Each row was made from one path, in order. Every step used is in the known rows, and no mark comes twice. Write each row's path.
Known rows:
X-M-R: [ 25  16  35   2 -13  11   0 -54  30  27 -61 -43   0 -34 -33  22 -32 -18
 -22   7   2   3  -4   3  24  -9 -42  55 -18  10  30 -14 -23   9   3  22
 -24   3 -26   8  15 -24  26 -26  -6  30  14  -6  19  20  -3  31   1  20
  -9]
R-Q: [ 10   6  11  -1 -29   3 -17 -28  16   4 -43 -35   8 -11 -23  23 -25 -39
 -15  -5   0 -15  11  -8  22  -8  -8  53  21   9  24 -31  -8  16   1   5
  18   2  15  11  19   0  24 -21  -7  42  12  -6  -5  12  -5  23   9  20
  -1]
C-R-Q-X-M-T: [ 30  52  38   4 -12   3 -39 -67  24   9 -49 -23  20 -25 -32  51 -40 -47
 -12   2  12 -12  22   2   7 -11 -62  48 -29  17  40 -17   0  51 -18   5
  23  -9   2   3  34   4  32 -18  13  19  26   9  47  11 -27  40 -16  14
 -10]
W-R-Q-T-M: [ 19  22 -17   5 -34 -20 -14 -23  -9  22 -17 -40  -2   1 -38  42 -40 -18
 -15 -26  13 -38  13 -14  37  -3  20  62  17   9  32 -11   1  23  -7  28
  29  16  17  10  13 -20  22 -26 -43  51  18 -20  13  11 -33  46  16  29
 -24]
C-R-Q: [  9  18  20   0 -22  10 -10 -31  24  -5 -35 -33  13  -5 -25  20 -29 -45
 -12  -7  -4 -19  13  -9   7  -8 -28  54  31   5  23 -27  -8  29  -8   2
  32   5   0  11  34 -15  34 -19   9  45  21 -10  -9   5  -4  35  -3  20
 -10]
M-R-Q: [ 20 -10  26  -8 -32   2 -13 -58  22   8 -83 -42   4 -12 -27  24 -20 -34
 -21  -3  -5  -6   1 -11  47  -5 -17  56  31   7  23 -19  -2  11  -5   5
  10  -9  -7   9  19 -23  29 -25  -8  63  15   0  -8  13  -3  34   9  30
   3]
Q-X-M-R-W: [ 16  24  49  -2 -16  -1  -6 -47  14  31 -61 -30  11 -32 -34  14 -35 -10
 -15   6  16 -10  -4 -11  15 -16 -45  54 -52  14  31 -18  -6  37 -11  46
  -3 -10 -42   2  16   0  27 -26 -15  34  23   7  42  21 -10  38  -3  36
 -15]
W-R-M: [ -4  49 -20  10 -16   6 -13 -14  25  20 -13 -21  -1 -12 -21  15 -20  -7
 -17   8   0 -41   9 -17  -2 -12 -10  68  28   4  26 -18 -27  42   2   0
 -20   5  20   7   9 -13  22 -13 -21 -10  23  -8 -18  11  -5  37  11  13
  -2]
Q-R: [  8  28  25   7 -19   6  -7 -29  27   9 -35 -43  -2 -13 -21  25 -29 -14
 -16  -3   4 -26  13 -26  27  -6 -13  56  -9  10  23 -12 -20  23   3   7
   7   8  16   8  12  28  26 -16   6 -11  25 -22 -16  12  -3  27  17  15
  -7]
W-R: [  7  31   9  10 -22   5 -10  -9  16   2 -23 -28  -3 -14 -22  15 -27 -17
 -15   0   0 -42  12 -12   8 -10 -10  56  17   4  21 -13 -26  27   6  14
   2   7  16   8   4  -9  16 -14 -21  20  26 -10 -19  10  -8  36  12  15
  -4]
C-R-Q-T-M: [ 20  18   2   2 -30  -9  -1 -42 -12  14   6 -23  11   8 -40  45 -40 -33
  -9 -31  20 -19  14 -15  30  -2   6  64   2   8  32 -15  -1  26  -3  28
  25  11 -12   7  38 -24  35 -29  -6  55  15 -29  17   9 -32  41   6  29
 -31]
W-R-Q-T: [  8  14   6   2 -25 -16  -2 -10   6   4 -47 -33  -4 -10 -28  32 -41 -28
 -16 -10   7 -37  12 -19  32 -10  -9  57  38   8  22  -2   3   6  -7  21
  24  15  21   8   9 -17  21 -24 -30  45  12 -18   4  10 -32  45   7  33
 -17]
T-M: [ 17  24  -2   8 -28   6 -21 -31  -7  24  21 -23   7   0 -35  22 -24 -11
 -18 -17  10 -18  10 -13  20  -1  17  61 -16   6  27 -23 -28  39   9  20
   1  11  -2   8  17   0  25 -22 -16  29  21 -11  -1  15 -10  18  21   2
  -9]
M-T-Q: [  9  45  22  14 -21   6 -40 -58   5   0 -61 -42   5   3 -24  16 -21 -52
 -22  12   0 -18  25  -5  18  -3 -17  45 -30  13  27 -16 -16  24   7  13
  26  -9  15   7  17  -2  25 -15   4  19  15   5 -20  13 -13  25  12   8
  -2]
M-X: [ 19  39  31   5 -23  14  44 -26  15   8 -12 -35  14 -12 -25  16 -23  -6
 -20  10   0 -12   8 -20  30  -7 -15  49  19  16  26 -23 -25  10   2  14
  -1  15  14  -3  11 -12  24 -18   2  40  17 -15  -1  11 -10  15  17  28
   6]
C-R: [ 12  25  31   6 -20  17  -3 -26  18   3   2 -21  10  -8 -27  12 -26 -36
 -12  -4  -1 -25  14 -14  -1  -7 -33  56  11   6  22 -18 -27  28   5   7
   2   4 -14  10  29 -12  29 -22  11  23  19 -12 -17   7  -7  27   0   4
  -8]
X-M-T-Q: [ 15  61  27  15  -6   6 -27 -67  21  25 -72 -41   4 -15 -29  17 -33 -54
 -22  14   6  -4  22   4  -1  -7 -48  44 -61  15  35 -14 -17  21   2  20
  11  -3   9   8  17 -10  24 -16  -1   9   9   1  13  19 -15  31  -1  15
  -9]
M-R-C: [ 13 -28  13   1 -32   5 -22 -73  24  -3 -50 -34  -2 -12 -26  13 -17  -9
 -22  -3  -1 -11  -8 -19  52  -6 -15  56 -10   6  20 -15 -10  42   2  11
  -2  -1 -15   7  13 -17  31 -26  -8   5  12 -10 -10  10  -1  35  15  18
   8]
Q-T-M: [ 14  18  -1   6 -32  -4  -7 -38 -21  22  35 -29   6   1 -40  32 -33   1
 -15 -24  23 -18  10 -19  43   0  19  62 -19  10  27 -10 -16  17   6  36
   3  17  -8   4  17  -4  27 -31 -17  30  11 -25  11  14 -33  24  25  16
 -21]
W-R-M-T-Q-X: [  2  74 -15  20 -13   5 -51 -44   2  13 -66 -12  12   4 -22  16 -18 -40
 -21  18  16 -42  22 -25 -11 -16 -27  61 -21  11  34 -17 -14  67  -5  -1
  -1  -9  20  -4  12  13  23 -11 -16 -40  32  20  -1  11 -27  54  11  24
  -7]
W-R-Q-X: [ 13  13   5   3 -25  -1 -24 -12   3  -5 -55 -19  11 -13 -22  30 -34 -32
 -15  -3   5 -41  10 -23   5 -12 -18  56  22  12  27 -23  -4  40 -11   2
  26   4  21  -2   9  23  19 -16 -26  23  37  12  10   9 -20  41   6  33
  -7]
Q-T: [  8  13  22   3 -19   3  -3 -29 -13  19   5 -27   3 -10 -28  28 -33  -6
 -14  -7  11 -21   6 -21  46  -3 -13  58   8  11  21  -5 -15   5   2  25
   2  11  -7   7  12  -2  23 -30  -1  25   4 -23  -4  12 -31  18  16  19
 -15]
R-M-X: [  2  63   0   3 -18  15  46 -32  21  24 -11 -29  14 -12 -22  16 -14   2
 -19  13   4 -16   3 -24  19 -12 -21  61  28  18  30 -28 -27  26  -3   3
 -25   8  15  -2  19 -17  27 -19   4   7  17 -21  -5  11 -10  21  19  32
   7]
R-M-T-Q-X: [ -1  65  -4  15 -13  11 -54 -65  -6  18 -53 -15  17   4 -22  18 -16 -40
 -19  14  16 -21  20 -24   7  -9 -28  59 -38  15  32 -22 -15  65  -4  -3
  -2 -16   7  -2  21  30  29 -16   7 -40  23  21   2  14 -26  43  14  20
  -1]
R-Q-X-M-T: [ 26  43  24   1 -11   0 -47 -60   8  10 -59 -27  16 -32 -30  58 -37 -37
 -19   6  18  -4  20  -7  36  -8 -51  47 -36  20  38 -20   1  44 -11  12
  20  -4  20   1  18  26  26 -18  -8  11  19  15  47  17 -22  34   1  17
  -7]
M-T-Q-X: [ 10  43  24  13 -20  12 -46 -64 -13   4 -53 -20  16   6 -26  18 -23 -54
 -21   9  16 -21  28 -17  15  -5 -20  48 -53  17  29 -18 -15  43   5   6
  26  -8   6  -1  15  31  25 -16   5  -1  26  19   0  13 -26  34  12  16
  -4]
T-Q-R-C: [ -3   0  -3  15 -14  -5 -20 -53  32  -4 -93 -52  -5   5 -20   8 -30 -36
 -15   2  11 -28   6 -11  -1  -9  -9  52 -43  12  21 -17  -6  39   2   5
  41   8  20   9  17  34  35 -26   2 -49  26 -20 -26   6  -6  46  14  36
 -14]

Write each row's path:
[  26   69   28   20   -3    0  -26  -66   40   21 -105  -51   -2  -15
  -28   28  -40  -49  -20   19   13  -16   29   -1    2   -5  -48   44
  -68   18   37   -6  -12   26    1   17   16   -4   25    8   17   24
   30  -15    8  -20   22  -13    8   18  -12   34    5   23  -12] | X-M-T-Q-R
[  0  -1   5   9 -21  -2 -14 -44  38  -7 -37 -43  -6 -11 -22  26 -28 -14
 -16  -8   9 -29   6 -22  29  -6  -7  55 -23  13  20 -10  -7  45  -2   3
  27  11  23   4  12  31  34 -23  -4 -49  25 -24 -17   8  -3  35  19  24
  -5] | Q-R-C
[  2  39  41   5 -23   4  -1 -22  30   1   1 -35  13  -3 -27   2 -28 -27
 -10  -6  -2 -25   7 -15 -14 -12 -21  54 -10   6  16 -23 -17  38  -8  37
  27  -3 -23  12  30 -21  30 -18   9  50  18 -15 -16   9  -5  36  -1  14
 -11] | C-R-W
[ 20  35   9   4 -10  -8 -10 -16  17  17 -71 -24   9 -31 -26  36 -46 -29
 -13   7  12 -27   9  -3  -3 -12 -38  54  -8  11  32 -22  -5  36 -15  13
  19  12  17   4   9  10  19 -21 -30  13  32   3  40  14 -19  49  -9  42
 -18] | W-R-Q-X-M
[ 24  56  31   8 -12   2 -36 -55  27  24 -23 -39   4 -32 -30  38 -33 -21
 -22   2   5  -3  21  -8  30 -10 -54  46 -41  17  32 -11 -18  29   1  19
  -5   0  12   9  14  -3  24 -13  -1  15  12  -5  23  19 -10  22   4   1
   0] | X-M-T
[ -3  43  32  13 -18  -7  -4 -26  29   7 -86 -50  -1   6 -23  -1 -33 -38
 -12   1   4 -26  14 -15 -15 -12  -8  51 -44  12  22 -20  -4  19  -4  33
  54  -3   5   9  18  27  30 -19  -3  12  24 -17 -24  14   0  45  13  40
 -18] | T-Q-R-W
[  4  23   9  17 -18  -4 -51 -80  31  -8 -90 -51  -6   4 -21  25 -27 -43
 -21  -1   9 -32  23 -17  22  -7 -10  46 -65  16  27  -6   1  53  -4   7
  50  -1  36   6  18  33  39 -15   2 -50  24 -11 -24   6 -11  52  17  24
  -1] | M-T-Q-R-C
[ 22  56  30   5  -9   7 -40 -57   8  22 -16 -20  14 -29 -29  38 -35 -23
 -20   8  18  -8  18 -12  21 -11 -49  48 -56  20  37 -12 -17  48  -4  18
   0  -4   7   1  13  24  24 -17   2  -8  22   7  43  17 -22  24   4   4
  -2] | Q-X-M-T
[  1  38  41   3 -23  -3  -5 -17  33   7 -35 -48  -1  -9 -25  12 -30 -11
 -14 -11   1 -33  14 -29  15 -12  -9  54 -22  11  20 -18  -7  29  -4  31
  31  -1   9   5  13  21  30 -17  -3  14  26 -22 -14  13  -2  31  14  24
  -9] | Q-R-W
[ 19  29  27   4  -9   6 -13 -36  16  17 -46 -19  21 -27 -31  36 -46 -36
  -8   5  15 -15   9  -2 -16 -10 -55  55  -9  12  31 -29  -6  41 -18  10
  16   4 -11   2  35  11  31 -27   8  15  29   1  41  12 -16  32 -17  35
 -22] | C-R-Q-X-M
[ 26  -2  28  -8 -19  -8   7 -62  19  34 -90 -45   0 -30 -36  40 -43 -21
 -18  -2  14   5  -2  -5  50  -8 -36  55   1  14  34  -4   7  -8 -17  32
  -8   4 -21   7  19 -28  32 -35 -10  57   2 -21  41  21 -25  35  -3  41
 -20] | X-M-R-Q-T
[  2  74   6  17  -9  20 -51 -66   3  10 -45  -7  23   8 -23  16 -16 -51
 -15  11  11 -28  24 -18 -17 -11 -42  61 -36  13  33 -24 -16  70  -8  -5
   3 -25  -9  -1  37   9  36 -16  22 -35  31  17   0   7 -26  46   0  17
  -9] | C-R-M-T-Q-X
[ 11  43  21  16  -4  11 -12 -32  -6  30 -68 -22  17 -15 -28  14 -39 -43
 -16  20  21 -12   8  -2 -27  -8 -41  53 -61  13  36 -26 -20  22  -4  20
   5   4 -13   2  17  32  22 -33  -1 -14  24   8  26  19 -16  34  -4  38
 -23] | T-Q-X-M
[  3  64  -1   3 -18   9 -45 -63  22  15  -2 -24   8 -10 -21  28 -11 -18
 -24   2   5 -17  20 -16  39 -12 -22  59   3  11  25 -18 -20  48   1  -1
 -21 -12  19   7  18 -11  29  -9   7 -13  10   0 -10  12 -12  19  18  -3
   9] | R-M-T
[ 28  13  37   0 -12   8 -12 -53  13  23 -53 -22   9 -31 -33  26 -31 -13
 -19  14  19  -4  -6 -15  21  -9 -50  57 -36  14  32 -16 -20  29 -10  22
 -20  -1 -33  -1  13  10  22 -29  -4  12  25   8  41  20 -16  33  -1  27
 -10] | Q-X-M-R
[  8  72   5   9  -7  12  48 -32  40  19 -38 -35   7 -12 -19  21 -15   7
 -19  10   6 -22  11 -27  23 -14 -22  60  20  20  30 -19 -18  26  -2  -3
 -16   7  32  -7  17   8  32 -19  10 -26  29 -31  -7  10  -6  30  22  38
   0] | Q-R-M-X
[ 18 -11  29  -8 -37   8 -39 -55   3   3 -81 -26  14 -12 -27  31 -22 -33
 -21  -2  13  -9   2 -24  38  -9 -19  58  12  12  27 -26  -2  34 -14   4
  12  -5 -16  -2  19   6  27 -26  -6  43  25  14  14  15 -15  34   8  36
  -4] | M-R-Q-X
[ 33  41  12   3 -27  -2  49 -47 -10  15   2 -35  18   6 -39  45 -34 -15
 -13 -19  13 -15  13 -22  37  -4   1  57  19  20  35 -16   0  18  -6  28
  27  18   0  -5  36 -34  37 -28  -4  74  14 -33  24   7 -36  40   8  45
 -24] | C-R-Q-T-M-X
[  5  65  43  15 -21  -4 -37 -56  27   3 -88 -53  -1   4 -23  14 -29 -47
 -19   0  -1 -26  29 -27   6 -12 -19  44 -62  12  24 -14   2  35  -6  34
  61 -13  20   7  17  20  31 -10   3  14  23  -4 -20  15 -10  45  12  22
  -5] | M-T-Q-R-W
[  7  69   8   7 -17  19 -43 -63  29   6   7 -22  11  -6 -24  22 -14 -28
 -15  -1  -1 -26  24 -14  25 -12 -41  62   1   7  25 -13 -22  66  -7  -1
 -17 -11   3   8  33 -23  37 -10  18 -11  20  -5 -12   7 -13  37   5   0
   4] | C-R-M-T
[ 26  48   7   7 -32   3  50 -33 -18  31  29 -29  12   0 -40  37 -30  12
 -17 -10  23 -15   7 -27  62  -4  19  57  -7  20  34 -10 -18   7   0  38
   2  22   2  -9  17 -19  28 -29 -12  51  13 -32  20  12 -37  24  26  35
 -15] | Q-T-M-X
[ -9  49 -10  16 -12   6  -3 -38  33  22 -81 -41   2   4 -17   6 -20 -36
 -15  11   4 -32  16 -13 -16  -8 -10  65 -13   7  27 -20 -17  36   0  -4
   1  -6  13   8  23  33  30 -24   6 -47  25 -15 -30  13  -4  48  13  33
 -14] | T-Q-R-M
[ 14  13  49  -5 -31   5 -13 -43  21  10 -49 -40   4 -10 -29   5 -23 -15
 -21  -5  -3 -11  -1 -24  30 -14 -15  53 -11   8  21 -17 -10  22  -4  39
   8  -9 -30   7  16 -30  29 -20 -10  66  18  -5 -10  15   0  35  10  28
   2] | M-R-W
[  4  69  -3   9 -11   9 -46 -59  34  12 -33 -34  -1 -14 -21  35 -16 -14
 -20   0   4 -27  28 -22  42 -10 -23  59  -8  13  27  -4 -13  56  -2  -8
  -6 -11  35   2  17  24  34  -9  10 -43  27 -15 -14  13 -12  33  20   2
   7] | Q-R-M-T
[ 26 -10  18  -1 -16   0 -22 -73  20  15 -62 -24   7 -31 -31  26 -32  -6
 -21   5  17  -7 -10 -20  27 -11 -50  55 -49  17  32 -18  -7  50 -14  17
  -4   3 -28  -3  15  14  34 -31  -7 -26  23   4  41  13 -12  47   0  34
  -8] | Q-X-M-R-C
